(in the rows, 128 means zero)
Known rows, with every step that occurs:
tono > vere > davif > letido: [ 83 124 111 127 174 136 179 153 196  99 151  70 126 102 106 120 116 161
 129 157 119 152 115 166 144 122 160  67  88 101 115 107 128 102 125 107
 189 108 145 163 115  77 143]
vere > davif > letido > gebil: [ 95 118 111 102 208 165 176 151 157 131 140 133 109  91  73  71 127 131
 127 105 129 164 112 158 146  89 143  49 116  70 105 114 110 120 163 133
 181 106 168 116 141  61 145]
vere > tono > letido > davif: [ 73 130  71 152 139 153 151 120 126 123 157 123 104 203 156  76  98 139
 107 115 135 153 102 125  15 153 120 112 138 161 179 101 131 120 118 116
 106 152 118  95 173 180 113]
vere > gebil: [124 125 112 187 103 102 126 119 144 140 146 135 146  97 151 117 138 168
 138 128 135 117 134 125 150 126 135 127 163 124 140 128 131 114 140 158
  95 129 129 120 131 155 133]
momevod > letido > gebil > rutip: [204 132 115 102 178 143 109 120  96 132  77 147 115 109  78 119 132  91
 121  90 141 150 148 109 134 120 131 116 135  86  75 100 117 148 107 143
 150 113 134  99 126  80 160]
dolok > letido > gebil > rutip > dapok: [124 145 139  42 124 183 136  90  79 128  67 143 123 158  98 130 124  99
 130  72 141 151 131  91 109  96 119 168 159 135 117  78  63 191 189 181
 129 137 114  73 136 124 140]
lemeki > rutip: [130 110  70 140 102 129 159 139 125 156 142  97 133 109 114 112 110 131
 107 170 128 150 100 181  88 122 108 131 135 142 115 150 106 132 111 153
 112 147 107 142 146 146 127]
dolok > letido: [132 157 120 115  87 129 119 109 151 122 144 112 125 119 110 118  99 158
 138 130 114 119 111 134 126 141 116 118 157 103 141 101  89 152 162 197
  99 150 116 108 146 126 137]
tono > vere > gebil > rutip > dolok > letido: [ 84 174 204 141  75 139 101  58 123  77  78 104 162 144 148 176 147 124
 166 132 119 100 131 133 159 129 161 199 105 154 147 151 142 183 125  29
 104 113 146 121 118 159  94]
davif > letido > gebil: [116 121 112  93 161 152 177 148 175 130 128 131 104 106  91  62 103 115
 114  91 155 148 157 137 141 120 136  91 148 125 105 125  89 101 141 147
 147 128 169 127 122 108 132]
gebil > rutip: [124 140 138 140 144 136 117 124 113 150 100 123 124 132 123 122 125 117
 122 129 108 123 110 124 141 134 154 119 123 100 117  87 115 127 111 181
 145 149 142 144 126  95 131]
lemeki > rutip > gebil: [151 121  75 170 111 143 174 137 141 189 125 109 118 115 119  97 124 139
 122 135 116 179 106 183  68 113 108 112 117 159 114 189 104 136 135 147
 111 145 147 133 127 143 126]
lemeki > rutip > momevod: [129 108  87 135 148 123 177 161 127 174 140 121 132 122 137 128 116 130
 118 201 123 157 111 141  96 119 117 154 123 150 116 172 138 142 136 158
  84 139 110 173 156 152 132]
dapok > rutip > momevod > letido > gebil: [206 112  92  87 216 121 108 151 160 154 124 157 119 115 113  92 115 100
 134 134 146 156 201  84 120  86 122 122 163  87  65 170 194 155 112 121
  81 110 110 143 128 146 189]
letido > tono: [141 128 113 103 119 145 126 146 163 132 161 144 148 123 132 119 129 142
 159 137 134 134 133 140 111 162  70 142 155 130 126 131 105  62 126 204
 149 145 130 123 119 143 123]
tono > vere: [101 115  99 123  96 111 137 129 193 123 147  72 114 135 128 119 108 144
 129 144 117 125 153 130 116 170 141 120 127 137 123 129 131 103  97 127
 137 137 134 138 110 137 143]
dapok > rutip: [126 121  97 142 128 125 100 126 180 153 157 104 127 110 129  75 105 135
 121 134 115 136 157 132 134  95 119 100 153  88 110 151 158 133 102 159
 103 145 122 139 111 161 150]
rutip > davif: [121 128 104 113  67  71 112 135 152 169 178 136  93 126 101 128  92 117
 115 121 108 103 128 164 154 156 129 126 122  90 119 102 106 115 112 169
 119 173 135 153 121 145 127]
tono > vere > davif: [ 74 116  99 122 146 127 150 130 179 135 165  67 132 115 115 130 127 170
 142 149 101 135 121 137 111 139 144  88 110  87 118 123 146 124 123 118
 170 116 141 131 129  85 154]
vere > gebil > rutip > lemeki: [171 125 180 208 124 112 108 117  81 131  92 147 136 111 168 164 157 124
 119 112 120 136 127  84 176  89 120 181 155 144 141 134 137 119 135 124
 110 109 112 156 116 150 134]
davif > vere > gebil: [155 112 145 169  96  91 117 109 136 139 160 117 146  81 174 151 167 170
 114 117 132 108 112 131 124 132 135  98 166 146 166 156 147 149 146 148
 117 112 142 126 157 131 137]
tono > letido: [112 128  64 137 119 113 141 145 138 122 169 120 109 178 118  70 105 151
 124 144 119 136 142 135  96 129 101  90 161 163 151 115  95 135 121 148
 132 151 124 124 148 149 136]
letido > gebil > rutip > dapok: [117 115 122  84 151 172 150 110  91 152  73 149 108 151 115 114 135  77
 116  69 141 157 139 102 109  98 136 144 150 139  95  88  87 151 151 182
 160 141 135  90 122 112 143]
tono > vere > gebil > rutip > momevod: [ 98 126 175 156 158 113 142 144 132 139  99 137 152 149 180 170 153 142
 143 167 141 124 159  67 180 135 184 183 105 153 134 137 202 124 113  77
 110 117 141 170 111 149 135]
dapok > rutip > davif > vere > gebil: [162 113 152 132  57  66  59 120 138 167 194 139 136  96 155 163 148 136
 106 105 131  89 153 145 166  95 129 109 153 117 158 173 200 141 107 101
  92 147 139 158 118 190 134]
dolok > letido > tono: [151 149 138  73  95 154 116 131 157 112 145 139 159 130 117 136 114 163
 170 135 133 121 127 139 111 153  63 149 167 123 145 125  82  81 173 202
 123 141 112 103 138 152 118]
kope > vere: [120 117  93 127 110 104 143 145 136 144 154 115 109 111 130  70 127 169
 116 175  91 116  91 111 119 120 133  85 131  92 120 146  70 142 176 180
 131 130 119 138 104 113 156]
kope > vere > gebil > rutip: [122 133 151 180 119 114 118 131  69 139 104 152 146 109 150 101 170 162
 123 152 110 107  85  91 170  87 158 121 120 114 135 133 107 144 175 127
 133 118 126 137 103 108 147]
davif > letido: [120 132 109 137 146 127 166 150 173 121 139 111 115 102 108  85  92 133
 114 139 132 136 125 164 144 120 144  85 130 120 112 103  86  97 132 182
 145 135 130 167 120 107 129]
kope > vere > tono > letido: [103 117  84 152 152 115 148 122 107 106 153 124  86 154 133  10 112 177
 112 168 105 137  66  96  44  93 103  63 130 133 151 148  81 169 168 144
 112 129 118 142 141 146 149]
momevod > letido: [216 126  69 154 143  98 111 132 142 116 144 111 111  90 106 119 111 130
 130 147 121 137 141 141 108 146 113 103 156  83  95 118 109 139 101 202
 124 115  93 133 129 109 163]
gebil > rutip > dapok: [125 125 114 121 136 151 140 125  92 137  87 126 120 148 137 133 129  92
 124 106 117 149 116 114 112 104 146 153 143 132 113  80  86 148 136 222
 152 144 103 126 122 119 134]
gebil > rutip > dolok > letido > momevod: [ 93 186 186  90 134 151 106  53 102 117  87 126 110 131 100 137  95  57
 133 109 112 117 117 135 129 101 137 172  73 107 124 141  85 180 116 121
  58 123 148  78 137  93 101]
davif > vere > gebil > rutip: [152 133 188 169 127 115  93 110  92 143 115 137 155  99 166 172 180 146
 112 101 127 121  99 115 151 114 155 110 140 142 170 127 151 156 134 145
 137 113 151 127 152 100 116]
gebil > rutip > dolok > letido > davif: [ 75 187 163 119  95 189 107  77  90 115  95 129 138 181 146 168 126  85
 142 106 104 104  94 166  97 153 162 189  85 127 154 105 105 173 134  89
 115 138 137  84 153 137  78]
momevod > letido > davif: [170 129  54 152 128 124 114 139 122 120 148 122 126 128 129 154 115 124
 122 129 131 131 137 145  80 172 124 134 143 116 115 105 138 115 107 161
 130 127  85  99 141 127 153]
momevod > letido > gebil > rutip > tono > vere: [183 102 121  70 137 133 104 101 119  92  70 121 113 114  77 161 123  78
 146  99 136 109 181 119 182 165 118 139 103 108  52 124 157 131  57  46
 147 111 105  95 106  88 127]
vere > gebil > rutip: [115 139 157 186 125 125 103 118 107 144 104 151 154 117 148 136 148 134
 135 123 133 119 127 108 170 111 151 133 137 119 132 104 144 120 130 147
 122 134 137 132 125 121 119]
vere > gebil > rutip > momevod > letido > davif: [175 141 130 182 185 124 119 157  70 131  95 188 165 147 179 200 153 115
 150 139 148 129 140  78 129 145 175 191 117 138 129 100 207 138 122 101
 104 109  77 134 150 129 134]

Rows:
[120 144 162 121 121 110 120 155 122 148 120 156  95 128  85 130  92  86
  99 115 121 114 116 170 188 123 156 121  84 101 116  71  96 103 107 151
 160 159 146 192 101 106 101]
gebil > rutip > davif > letido
[123 114 107 180 101  94 139 144 118 131 155 141 136  85 144  81 156 187
 133 161 123 105 100 101 150 101 136 104 145 125 137 155  96 139 187 142
 117 115 109 131 103 145 155]
kope > vere > gebil
[ 93 133 164 175 103 117 115 117 139 114 102 110 165 135 160 151 145 149
 135 138 136 119 150 105 169 129 167 159 116 142 134 118 170 102 100  88
 133 122 146 127  97 138 128]
tono > vere > gebil > rutip
[ 81 117 159 113 180 159 156 138 138  87 102  99 127  96  89 155 133 123
 146 140 106 109 105 181 203 133 150  89  55  85  88  99 153 108  90  66
 200 120 121 157 111  50  94]
gebil > rutip > tono > vere > davif > letido
[ 82 113 140 111 150 141 122 122 125 112 111  93 134 105 102 169 144 130
 151 134  92 104 101 154 180 151 143 116  61  72  89 100 162 118  98  74
 173 124 122 122 127  60  99]
gebil > rutip > tono > vere > davif
[176 111 108 155 126 117  95 127 161 146 143 101 114 119 147 108 111 121
 101 126 108 146 174 112 134  73  86 134 180 114 110 186 155 122 115 135
  89 128  94 165 100 175 159]
dapok > rutip > lemeki
[197  97  83  89 162 132 163 167 147 113 133 112 172 129 123 192 123 118
 154 217 169 158 157 130  59 166  51 193 122 181  85 205 174  84  91 110
 122 109  70 170 124 174 138]
lemeki > rutip > momevod > letido > tono > vere
[107 139 173 188 125 125 120 102  64 115  90 150 136 106 164  93 179 119
 139 144  99  92  81 133 166  84 165 137  85 120 123 168  95 176 158  69
 121 104 142 142  98 137 107]
kope > vere > gebil > rutip > dolok
[151 143 174  91  91  89  81 125  89 173 146 132 106 134 120 191 141 110
  79 111 101 107  81 149 137 150 154 115  98 109 147 110 124 153 120 162
 153 152 160 159 136  95 114]
gebil > rutip > davif > vere
[132  99 101 126 100 119  94 116 160 139 162 117 122  95 111 100 103 115
 135 121 108  91 167 166 183 121 101 107 142  80  87 149 167 115  80 128
 102 160  93 124 112 160 117]
dapok > rutip > tono
[ 79 130 111 129 215 126 167 156 159 124 160 109 100  76  78  97  91 118
 119 125 137 156 113 139 133  77 141  47  84  61 109 121 105 110 132 175
 132 102 141 114 136  34 141]
vere > davif > letido > momevod
[103 132 183 118  62 100  88 146 127 133 128 169 165 157 139 202 142 118
 150 124 158  94 159 114 187 171 109 207 112 157 142 127 165  32  96  76
 148 152 144 146  75 177  94]
letido > tono > vere > gebil > rutip > davif
[104 126 107 143 194 145 169 155 162 125 163 110 118  82 103  94 119 159
 129 138 119 145  85 172 147  96 149  51 108  66 116 100 111 118 154 163
 181 115 142 160 141  65 138]
vere > davif > letido
[205 108 103 143 107 104 107 138 163  76 145 134 181 101 145 179 146 145
 176 153 177 123 187 119 133 161  79 170 164 152 118 158 163  49  93 104
 146  95  95 118 100 172 142]
momevod > letido > tono > vere > gebil
[143 136 191  43 100 116  93 107  89 184 122 150  96 139 105 160 150  88
  82  70 116 116 115 131 140 142 149 115 109 117 137 121 119 161 125 122
 151 152 189 119 133  93 120]
letido > gebil > rutip > davif > vere
[159 116 146 140  42  55  94 111 115 164 187 138 126  98 150 178 151 151
 105 107 127  86 109 152 155 144 139 118 146 139 168 144 148 142 139 138
 108 139 139 146 137 151 119]
rutip > davif > vere > gebil
[216 138 127 138 218 113 122 151  91 131  92 154 121 118 124 153 123 100
 141 164 120 146 123  87 130 127 150 146 113  90  92 108 150 157 112 172
 115 118 101 179 139  83 151]
gebil > rutip > momevod > letido
[ 81  99  38 120  63 153 176 148  77 128 162 131 143 173 115 136 105 110
 110 150 137 115 122 210  69 172  63 149 125 218 147 150 133 115  97  45
 119 167  60  79 166 183  67]
lemeki > rutip > tono > letido > davif
[103 124 143 109 184 163 139 118  64 134  87 156  88 184 111   5 139 132
 105 121 126 158  73  67  62  79 121  74 116 127 141 128  83 185 169  94
 133 121 160 111 133 117 140]
kope > vere > tono > letido > gebil > rutip
[155 121 153 146 143 118 118  88 147 131 142  93 101  97 169 115 134 153
  98 112 110 137  69 119  52 135 135  69 137  91 161 143 128 159 129 182
 113 112 155 140 168 113 132]
davif > vere > tono
[ 57 127 119 114 197 127 178 156 191 104 163  72 102  95  78 114  90 129
 113 144 133 155 145 130 135  98 157  72  68  91 102 137 138  96 101 109
 140  92 144 118 115  53 152]
tono > vere > davif > letido > momevod
[111 113 116  96 103 142 137 149 197 107 154  98 147 144 137 140 125 149
 152 154 143 135 167 122 106 188  96 154 139 156 125 150 125  34 108 138
 160 133 138 132 103 149 124]
letido > tono > vere
[ 72 181 181 168  76 173 101  61  72  99  96 155 168 164 168 191 148 109
 155  98 131  91 106 158 128 139 165 201 100 156 176 119 141 167 153  59
  95 127 125  79 150 169  74]
vere > gebil > rutip > dolok > letido > davif
[104 151 149 143 146 150 121  87 107 126  95 119 116 135 136 123 137  74
 136 117  97 119  99 169 128 122 159 140  90 106 112 129 100 160  99 121
 131 136 161 149 125 118 100]
gebil > rutip > dolok
[120 124 130 162  80 117 127 127 121 139 173 132 160 129 190 186 170 161
 110 106 136 108 109 130  94 161 148 125 143 172 199 139 167 125 150 113
 127 117 130  86 165 133 122]
letido > davif > vere > gebil
[205 115  84  92 125 122 117 151 175  86 148 106 155 116 118 166 125 127
 158 164 150 138 172 123  94 182  69 154 150 138  94 147 137  66  80 144
 167 115  93 127 104 137 149]
momevod > letido > tono > vere
[113  93  75  68 106 128 148 119 122 116 143 146 104 157  81  62 110 119
 131  96 131 113 172 152 141 160  70  95 161 164 118 137 102 122 119  86
 118 156 127  67 157 140 102]
rutip > tono > letido > gebil
[128 152 186  56 177 169 139 126 109 154  74 163 127 159 107 121 125 120
 142 125 131 147 124  65 131 122 144 171 125 119 129 106 125 170 194 133
  94 136 149 118 155 104 134]
dolok > letido > gebil > rutip > momevod
[147 116 119 135 150 121 133 107 128 116 158  99  94 147 157  84 128 156
  97 133 119 158  79 124  23 117 103  54 157 157 181 135 125 178 125 158
 117 124 153 133 186 141 123]
davif > vere > tono > letido
[122 162 168  66 125 177 114  84 101 145  81 139 131 144  79 111 120 116
 135  88 130 136 126 109 133 117 126 140 143 108 122  98  97 167 163 139
 129 138 158  77 145  90 126]
dolok > letido > gebil > rutip
[119 164 136  62 106 170  97  62 162 120 120 120 126 127 102  79 110  95
 143  88 124 124 171 160 122  80 111 132 147  96 111 185 132 198 135  63
  80 127 157  84 136 185 127]
dapok > rutip > dolok > letido > gebil
[ 98 114 115 172  79  91 129 125 183 115 144  99 151 118 158 135 135 171
 137 143 140 115 163 109 157 147 144 142 148 143 141 142 160 100 109  90
 113 120 129 123 108 158 137]
tono > vere > gebil
[107 126  91 117 106 133 144 141 119 127 192 107 123 200 165 140 130 142
  91 115 125 136 115 145  29 170 118 102 153 217 209 128 133 142 139 108
 150 136 124  84 181 143 124]
tono > letido > davif > vere
[206 114  97 117 175 114 132 160 117 133 158 129 126 131 177 208 146 131
 116 153 131 131 108 111  55 171 133 127 132 144 145 137 181 164 133 140
 119 100  84 128 176 109 157]
rutip > momevod > letido > davif > vere
[128 116 159 164 101 119 102 114  82 132  98 167 158  94 133 144 151 123
 148 102 123  84 124 144 223 138 133 147 118 104 113 111 148 107 103 115
 118 144 102 117 127 126  92]
vere > gebil > rutip > tono
[118 125 123  64 116 108 155 154 155 154 151 156  75 127  64  80  88  94
 104  85 147 123 157 168 168 135 133  99 120 106 108 112  91 101 134 135
 142 160 168 149 107 136 125]
rutip > davif > letido > gebil
[ 80 140 183 149  83  90 114 150 139 120 114 142 130 129 120 163 121 115
 118 120 153  99 155 145 221 131 173 151  81 143 136  93 159  93  96  64
 154 144 151 192  71 147 101]
tono > vere > gebil > rutip > davif > letido
[141 123 170 179  99 111 111 118 109 113  83 105 137 139 176 194 151 134
 118 129 126 129 161  71 172 115 129 193 140 175 142 150 165 111 112  62
 125 102 115 159  96 152 129]
tono > vere > gebil > rutip > lemeki
[223 124 161 151 208 124 106 162  79 115  96 211 188 115 160 187 167 119
 179 158 166 136 138  77 148 129 105 194 135 125 104 129 177  79 123 141
 125 106  83 160 127 138 133]
vere > gebil > rutip > momevod > letido > tono
[103 122 134  67  79 107 143 167 202 107 164 140 119 142  97 149  94 111
 132 146 157 111 170 172 166 184  83 149 106 160 123 125 116  28  97 110
 177 149 136 183  67 172  99]
rutip > davif > letido > tono > vere
[101 115 143 150 114 137 156 160 204  75 143 135 175 118 150 137 131 148
 159 140 188 127 181 144 170 147 114 149 135 182 140 139 147  18 122  92
 163 116 131 151  87 172 108]
davif > letido > tono > vere > gebil
[186 126 144 169 179  97 116 150 113 107  84 142 154 123 159 196 154 126
 154 175 152 128 165  65 158 135 164 176 113 142 105 128 210 140  93  89
 109  90  95 172 117 125 156]
tono > vere > gebil > rutip > momevod > letido
[110 185 174 106 111 157 100  66 100 108  81 115 128 136 122 139 120  92
 144 120  99 108  89 171 135 120 148 165 100 113 134 114  91 199 131 129
 110 137 148 124 143 123  97]
gebil > rutip > dolok > letido
[169 150 186  87 118 162 114  92  85 136  67 127 110 148 106 144 129 109
 116  80 120 150 127  81 138  99  90 183 159 135 128 126  89 159 186 121
 107 116 127 104 134 118 138]
dolok > letido > gebil > rutip > lemeki
[116 146 138  62  68 151 124 127 192  84 144  99 161 151 121 159 109 169
 167 153 141 126 153 127 103 173  67 168 145 156 146 130 110  70 140 143
 138 137 118 103 114 163 125]
dolok > letido > tono > vere
[164 115 164 202 114 109 116 134  53 133  91 154 129 108 173 133 170 151
 115 145 103 115  92  63 171  63 116 162 135 144 137 166 105 153 192 107
 121  97  97 161  80 129 153]
kope > vere > gebil > rutip > lemeki
[ 85 126  76 116 137 100 152 141 143 139 167 123  91 161  98  68  78 114
 105 132 136 152 158 119  84 112  95  95 139 162 142 137  99 116 100 156
  92 138 126  81 146 121 143]
tono > letido > momevod
[ 69 116  78 157 132 152 157 138  91 108 161 130  91 191 165  39 117 163
 104 150 115 127  69 103  17 128 124  88 121 153 178 132 103 147 177 102
 121 131 107 104 149 158 132]
kope > vere > tono > letido > davif
[113 140 164 102 192 172 157 140 133 130  78 156 113 124  88  80 116  87
 105  84 145 158 146 127 157 103 163  97 113 116 104  92  92 114 130 139
 168 125 176 129 117  79 127]
davif > letido > gebil > rutip
[108 114 104 167  83 123 135 133 103 115 187 136 154 175 193 157 162 169
 107 109 145 119 123 130  58 151 116 107 167 232 227 134 162 141 150  76
 133 125 126  82 185 167 123]
tono > letido > davif > vere > gebil
[116 135 150  92 152 158 122 119 116 162  89 145 118 139  99  93 130  95
 119  81 127 141 135  97 128 119 147 118 128  99 102 103 109 134 130 136
 144 141 175 102 128  85 138]
letido > gebil > rutip
